Every row comes from one small tree of marks. The marks that hang from a mark follow it in brackets, in alphabetical order. Every link used is in the known rows. Which tree was each row made from?
In the rows, zero is written as 128.
Known rows:
zepat{ferepu}: [ 89 170 149  82  87 100 113 101 158  93 124 152 103 161  84 153 159 113
 109 140 121 121 104 160 143 128 140 127  83 127 120 117 165 132 151 143
 122 146 177 127  93  95 155 115  72 163 101  97 122]
dafet{ludev ponet pupaz vitog zozez}: [ 93 111 157 147 142 135 147 143 130 153 187 102 135 167 165 108 154 203
 111 134 142 141 120  90 115 126 136  75 191 174 161 158 153 132 105 149
 152 120 121 168 190 108 128 124 158 152   5  98  80]
dafet{ludev ponet{ganifep viribi} vitog}: [ 99 142 123 153 171 134 143 113 154 153 128 126 148 182 124 160 193 161
  98 156 179 127  99 124 120 124 182 114 148 150 135 141 105 100 108  90
 154 137 127 108 181 128 132  91 194 117  87  92 132]
ludev{viribi{ponet}}: [ 98 152 145 124  95 121 107 101 164 134 101 136  92 151 124 120 171  99
 144 121 144 126 145 148 125  87 106 132 153 116  98  86 152 110 122 158
 110 135 123 152 131  57 162  96 100 138 124 109 106]
viribi{ponet{ganifep} vitog}: [129 167 132 130  84  77 126 114 132 113 152 171 154 132 110 152 220 135
 140 129 132 120 131 137  97  91 119 164 146 157 107 115 137 103 104 113
 149 131 131 160 110  41 168  97 153 122 162 108 117]
pupaz{dafet{ponet{viribi} vitog zozez}}: [ 63 112 117 156 133 146 148 117 159 149 145 111 128 190 173 148 181 187
  77 132 216 118 163  80 125 119 177 119 163 186 117 170 154  78  72 129
 147 113  98 136 147 114 129  70 191 119  18 108 135]
ganifep{ponet}: [136 172 192  76 126 105 113  99 164  86 127 157 110 155 103 137 156 129
 129 158  90 131 133 133 137 128  91 143 105 125 117  80 186 109 132 135
  93 165 114 141 106  99 137 134  51 131 133 126 103]
ponet{dafet ganifep viribi{ludev}}: [ 65 148 115 119  99 139 122 127 226 107 117 167 153 157 123 150 180 119
 102 158 200 173 128 141 120 103 123 143 111 122 107 163 112 111 118  63
 156 125 188  95 134 109 147  63 118 121 147 105 166]
pupaz{dafet{vitog}}: [ 68 127 142  69 109 107 124 128 157 109 115 122 120 145 143 173 203 146
  94 131 176 113 125 118 158 140 141 118 149 162 103 109 191 118  76 129
 126 143 157 109  85  84 147 123 125 110  69 120 130]
ganifep{ferepu{zepat} ponet}: [158 172 181  71 127  89  88  83 177  86 130 151 124 137 102 128 113 127
 146 151  74 147 163 151 133 136 116 126 103 129 152  56 163 113 164 132
 111 144 136 154  82 145 152 162  64 129 183 103 101]
dafet{ponet{viribi} pupaz vitog}: [ 87 128 129 177 155 116 128 136 151 146 152 120 130 210 133 106 158 169
  97 160 185 114 119 106 120  91 126 101 143 150 139 159 129 125  87 153
 128 121  88 148 172  99 143  70 164 132  61 111 109]
pupaz{dafet{ponet vitog zozez}}: [ 64 109 143 116 119 120 150 120 135 148 166 104 122 156 174 154 190 195
  87 119 181 117 166  82 134 138 171 122 171 185 117 146 183  94  71 138
 156 117 122 151 123 100 129 103 175 126  16 109 127]
pupaz{dafet{vitog zozez}}: [ 61 114 135  74 101 127 143 129 153 119 147 118 120 142 168 160 190 165
  85 131 168 119 136  95 138 135 140 110 167 183 111 138 200 106  88 122
 145 139 148 133 100 112 134 123 143 119  25 120 134]
viribi{ponet{ganifep} vitog{dafet}}: [120 169 119 146  79  98 134 114 105 140 141 172 155 128  97 154 225 156
 132 118 130 130 139 144  88  75 130 180 130 171 116  95 146  95  95 107
 148 124 125 135 111  51 180 102 132 123 144 113 119]
ludev{viribi{ponet vitog}}: [115 148 136 126  89 107 115 108 135 133 111 156 124 132 130 111 175 119
 152 106 147 113 137 144  95  78 118 129 168 149 105 112 135 103  97 136
 111 123 135 189 124  32 179  98 131 132 147 107  97]
ludev{viribi{vitog}}: [104 134 142  63 104 102 109 113 143 116 105 145 117 128 134 113 168 118
 138 125 147 101 109 147 124  90 110 116 148 140 117 125 141 128 104 112
 108 139 168 178 108  78 173 120 109 130 135 110 104]
pupaz{dafet{ludev{viribi{ponet}} vitog}}: [ 69 116 122 127 115 132 120 117 161 147  77 119 118 127 175 144 198 132
 123  92 182 130 139 131 144 131 150  97 210 161 101  94 153 102  81 128
 120 121 153 122 148  53 155 117 148 112  71  99  96]
zepat{ferepu{ganifep{ponet{dafet}}}}: [101 174 139  96  89 127 109  83 179 101 106 145 124 156  75 135 158 114
  92 153  67 161 129 152 114 138 132 135  44 109 112 149 130  99 143 120
 108 111 193 103  81 103 147 111  62 157 126 111 118]
dafet{pupaz vitog zozez}: [ 78 121 140 106 112 113 139 147 138 124 186 115 125 162 153 106 161 170
 103 162 139 126  99  99 116  97  92  91 163 174 137 163 183 139 107 137
 144 139 135 170 140 116 139 112 125 141  20 126 104]
ponet{dafet}: [ 67 168 149 105  97 138 120 119 178  88 112 145 111 146 102 154 167 140
 124 134 147 160 133 140 114 117  98 133  94 119  96 112 165 119 114 132
 125 149 154 116  98  88 140 105  70 150 102 111 137]
vitog{dafet{ludev ponet}}: [ 99 154 173 131 127 150 137 119 125 143 113 133 109 158  99 155 176 178
 121 101 133 159 150 140 120 142 161 134 119 139 144  84 158 112 110 143
 126 132 111  99 141  90 150 139  81 156  81 104 100]
vitog{dafet}: [ 91 161 155  91  97 133 126 123 137 117 114 147  98 155  87 157 179 145
 114 131 128 141 134 145 126 110 117 144  98 139 124  83 189 117 117 135
 114 153 133  98  96 101 163 129  48 150 102 126 125]
vitog{dafet{ponet pupaz zozez}}: [ 89 123 152 162  89 133 136 137 123 154 188 115 102 176 140  99 174 194
 107 139 135 153 165 102 111  91 108 136 130 158 159 130 173 127 108 171
 147 109 104 150 167 107 142  98  96 157  23 117  92]
pupaz{dafet{ludev vitog}}: [ 68 124 151  75 120 125 128 133 158 104  98 124 129 138 146 180 197 150
 101 115 166 132 115 123 161 166 154  98 165 161 110 106 177 117  84 112
 123 146 169  95 109  82 145 147 121 115  57 106 111]
ferepu{ganifep{ponet{dafet}} zepat}: [116 173 153  83 112 130 100  83 186  90 100 126 128 136 106 142 157 110
 108 152  54 166 162 139 119 126 124 121  84  98 105 141 123 112 133 122
 113 117 161 136  79 120 161 128  65 144 159 127 115]
ludev{viribi{ponet{ganifep}}}: [101 147 116 129  90  97 111  97 169 137 120 134 109 143 131 130 211  91
 134 146 144 126 138 151 137  78 108 151 152 116 106  90 135 115 137 131
 134 132 144 141 141  74 151  74 127 116 141 101 121]
ludev{viribi{vitog{dafet}}}: [ 92 140 132  79 103 122 115 110 118 141  93 155 110 120 119 113 183 135
 125 117 150 119 121 154 106  76 123 132 132 159 132 108 149 122  90 105
 111 130 159 155 109  81 184 124  85 135 114 117 106]
ganifep{ponet{viribi{ludev vitog}}}: [152 156 179  76 123 112 118 115 179 100 126 202 169 151 121 114 137 132
 129 139 151 137 131 128 111 110 126 129 137 160 127 153 135  94  98  69
  99 127 137 166 124  81 173 116 103 118 184 122 100]
ponet{dafet{ludev pupaz} ganifep}: [ 73 139 121 130  92 120 106 142 196  92 141 134 140 137 135 133 204 136
 118 161 139 180 104 143 147 112  68 122 127 115 128 119 128 153 131 112
 154 134 195 103 166  94 125  97 101 125  80  93 106]

Which tree is each row?
[136 167 159  70  87 100 107  90 163 104 120 141 109 169  70 138 162  96
  96 161  52 129 109 150 143 143 144 136  58 105 123 137 149 105 151 130
  94 122 184 118  79 103 158 131  56 155 140 118 102]
zepat{ferepu{ganifep{ponet}}}
[ 62 143  89 166  92 123 104 133 214  95 140 143 137 175 126 119 193 121
 102 186 173 167 112 138 128  70  59 140  99 113 112 144 114 136 121 116
 149 129 165 102 164 108 130  31 119 113  92 102 134]
ponet{dafet{pupaz} ganifep viribi}
[159 167 146  87 118 112 103  87 162  90  98 149 149 160 100 127 153  99
 117 156  72 127 137 135 107  99 150 110 108 122 115 176  93  91 121 103
  96 113 146 170  94 113 187 122 116 120 201 130  97]
ferepu{ganifep{ponet{viribi{vitog}}} zepat}
[ 45 124  93 138 104 120 141 134 165 131 190 121 155 138 162 118 195 174
  89 186 156 149 105 104 103  85  79 118 150 175 131 173 149 140 111  97
 181 130 165 149 155 133 124  75 160 132  19 106 136]
ponet{dafet{pupaz vitog zozez} ganifep}
[135 155 173  98  73 101 130 134 141 118 140 189 158 131 116 137 163 145
 156  88 154 138 147 130  95 110 147 131 167 160 108 143 148 107  86 109
 131 112 149 175 100  12 192 125 121 140 175 114 106]
viribi{ludev ponet vitog}
[ 64 169 136 168 134 163 143 120 152 128 105 146 149 135 113 156 165 168
 131  98 152 165 122 131  76 132 137 109 153 168  96 115 134  86  99 123
 140 135 121 112 137  54 149 119 136 158  70 101 119]
viribi{ponet{dafet{ludev vitog}}}
[117 160 104 113 107  95  97  98 202  94 126 143 133 167 103 149 158  98
 127 173 138 140 135 161 138 104 138 133  94 123 148  97 117 124 175 100
 151 136 165 113 111 168 154  99 133 107 185  92 149]
ponet{ganifep{ferepu{zepat}} viribi}
[119 139 150 152 131 157 148 126 138 126 148 148 149 169 137 122 151 183
 124 112 169 140 131 103  84 121 166 104 162 169 137 174 113  79 106 116
 142 119 111 170 174  97 148 103 177 142  73  94  98]
dafet{ludev ponet{viribi{vitog}} zozez}
[168 138 167  66  97 120 119 122 175 116 111 176 158 165 102 119 152 110
 110 140 117 138 125 122 106 120 149 120 110 131 123 191 110  88  93  67
  92 103 177 143  96  81 189 126 106 116 205 138 103]
ferepu{ganifep{ponet{viribi{ludev vitog}}}}
[ 64 152 139 112 100 159 123 129 218  97 101 172 135 164 118 144 138 128
 112 129 199 175 139 136 114 108 125 118 106 121 103 162 130 106 110  94
 128 128 169 105 122  94 157  81  93 143 131 110 153]
ponet{dafet viribi{ludev}}
[ 48 143 134 114 135 179 157 130 156 123 131 131 141 129 141 149 149 186
 109 125 155 162 103 112  81 138 134  85 155 176 118 159 155  98 118  94
 154 148 161 131 139 123 131 135 139 159  17 104 127]
ponet{dafet{ludev vitog zozez}}
[104 121 163 112  84 135 123 150 175  97 170 119 110 156 147 113 156 146
 122 142 119 162 113 116 141 125  80  87 162 133 144 137 173 144 143 146
 133 141 165 148 165 103 132 133  88 149  38 109  77]
dafet{ludev pupaz zozez}
[163 164 159 112 127 106 106 105 171  97 127 189 144 163  92 104 124 141
 138 151 133 134 131 140  92 115 107 142  93 159 151  89 140  75 127  96
  90 140 126 148 104 122 154 123 122 110 184 119 106]
ganifep{ferepu ponet{viribi{vitog}}}
[ 92 126 156 104 133 118 124 152 148 115 137 121 131 156 133 125 166 153
 118 146 137 135  82 127 140 133 107  74 159 146 142 122 164 157 109 131
 121 146 162 132 153  91 148 141 109 136  56 112  84]
dafet{ludev pupaz vitog}
[ 92 130 166 123 153 152 160 123 124 154 161 111 131 156 142 143 155 198
 111 117 142 132 120  96 105 149 177  90 173 175 145 151 156  96 110 123
 154 138 108 158 161 114 133 141 161 156  29 102 112]
dafet{ludev ponet vitog zozez}
[104 145 146  93  84 140 149 126 104 128 152 160 134 128 117 135 176 180
 115 119 129 136 131 121  79  94 127 137 134 188 133 141 177 101 105 107
 140 136 131 161 102 101 169 134  99 149  71 129 117]
viribi{vitog{dafet{zozez}}}
[111 130 125 177 125 113 111 136 184 122 147 125 134 194 137 120 198 140
 112 170 166 153 118 126 152 105 116 122 139 108 150 130 103 137 126 136
 140 116 138 113 210 103 127  67 148 116  92  91  94]
dafet{ludev ponet{ganifep viribi} pupaz}
[ 50 153 113 106 132 118 138 111 160 121 131 135 151 134 120 167 201 153
 100 162 163 137  98 135 107 104 125 139 118 157 109 132 144 117 108  81
 161 149 156 110 111 117 137  96 143 125  92 109 166]
ponet{dafet{vitog} ganifep}
[120 144 104 132  90  80  87  79 180 136 124 130 121 131 135 122 162  88
 154 144 122 135 167 170 128  87 129 135 148 120 142  70 115 121 168 123
 151 115 163 156 119 120 167 105 140 110 191  85 120]
ludev{viribi{ponet{ganifep{ferepu{zepat}}}}}
[ 96 163 135 104  74 145 124  83 177 113 145 140 122 156  97 125 150 130
  86 157  63 168 132 128  98 130 131 131  63 133 115 178 138  82 157 118
 127 108 187 131  96 125 138 107  81 168  80 115 118]
zepat{ferepu{ganifep{ponet{dafet{zozez}}}}}
[ 41 124 121 134 108 139 140 144 158 124 175 126 141 151 154 105 153 184
  99 154 157 155 117  99  90  92  79  96 148 177 127 173 163 132 101 127
 158 132 152 155 142 114 131  91 132 152   4 118 122]
ponet{dafet{pupaz vitog zozez}}
[ 76 130 125 131  83 125 111 161 201 100 132 184 171 153 142  90 149 149
 117 129 206 168 127 127  97  80  93 109 129 152 121 201 107 133  74  91
 131  99 178 151 141  57 176  68 120 130 127 109 110]
ponet{dafet{pupaz} viribi{ludev vitog}}
[ 88 111 146 146 139 114 130 144 170 159 157 134 150 200 148 101 141 169
 100 145 208 128 132 102 127 101 153  92 160 154 149 185 124 138  76 122
 130 100 125 154 174  91 159  79 155 133  88 110 110]
dafet{ponet{viribi{ludev}} pupaz vitog}
[118 181 159  95 124 113  90  76 194  85 120 161 138 123 109 122 109 145
 141 142  94 178 175 152 112 130 105 134  82 133 142  69 146 111 158 121
 125 133 147 143  83 142 141 137  73 136 172  97 119]
ganifep{ferepu{zepat} ponet{dafet}}
[ 77 109 144 119 159 156 145 107 134 181 136  96 114 150 170 112 145 178
 117 117 164 121 121 111 113 124 170  76 195 168 148 150 135 109 114 116
 143 127 132 174 182 126 136 128 168 148  23  94  99]
dafet{ludev{viribi} ponet vitog zozez}
[153 166 173  57 111 101 100  85 167  93 109 121 117 154  98 146 160  90
 117 160  31 136 143 139 142 129 136 114 101 100 120 127 139 119 138 137
 101 125 149 152  75 120 169 150  59 134 175 135 100]
ferepu{ganifep{ponet} zepat}
[102 126 141 111 133 111 113  94 166 148 116 112 112 146 144 133 200 124
 129 138 154 130 126 147 159 126 145 124 155 106 141 101 110 131 134 113
 137 127 162 131 180 109 135 102 135 124 112  82 103]
dafet{ludev{viribi} ponet{ganifep}}
[ 83 111 148 109 122 138 142 156 148 124 168 115 134 149 159 114 155 172
 116 147 132 141  86 103 118 125 102  67 183 173 146 158 170 136 118 124
 141 144 151 156 164 113 139 140 127 145  10 115  84]
dafet{ludev pupaz vitog zozez}
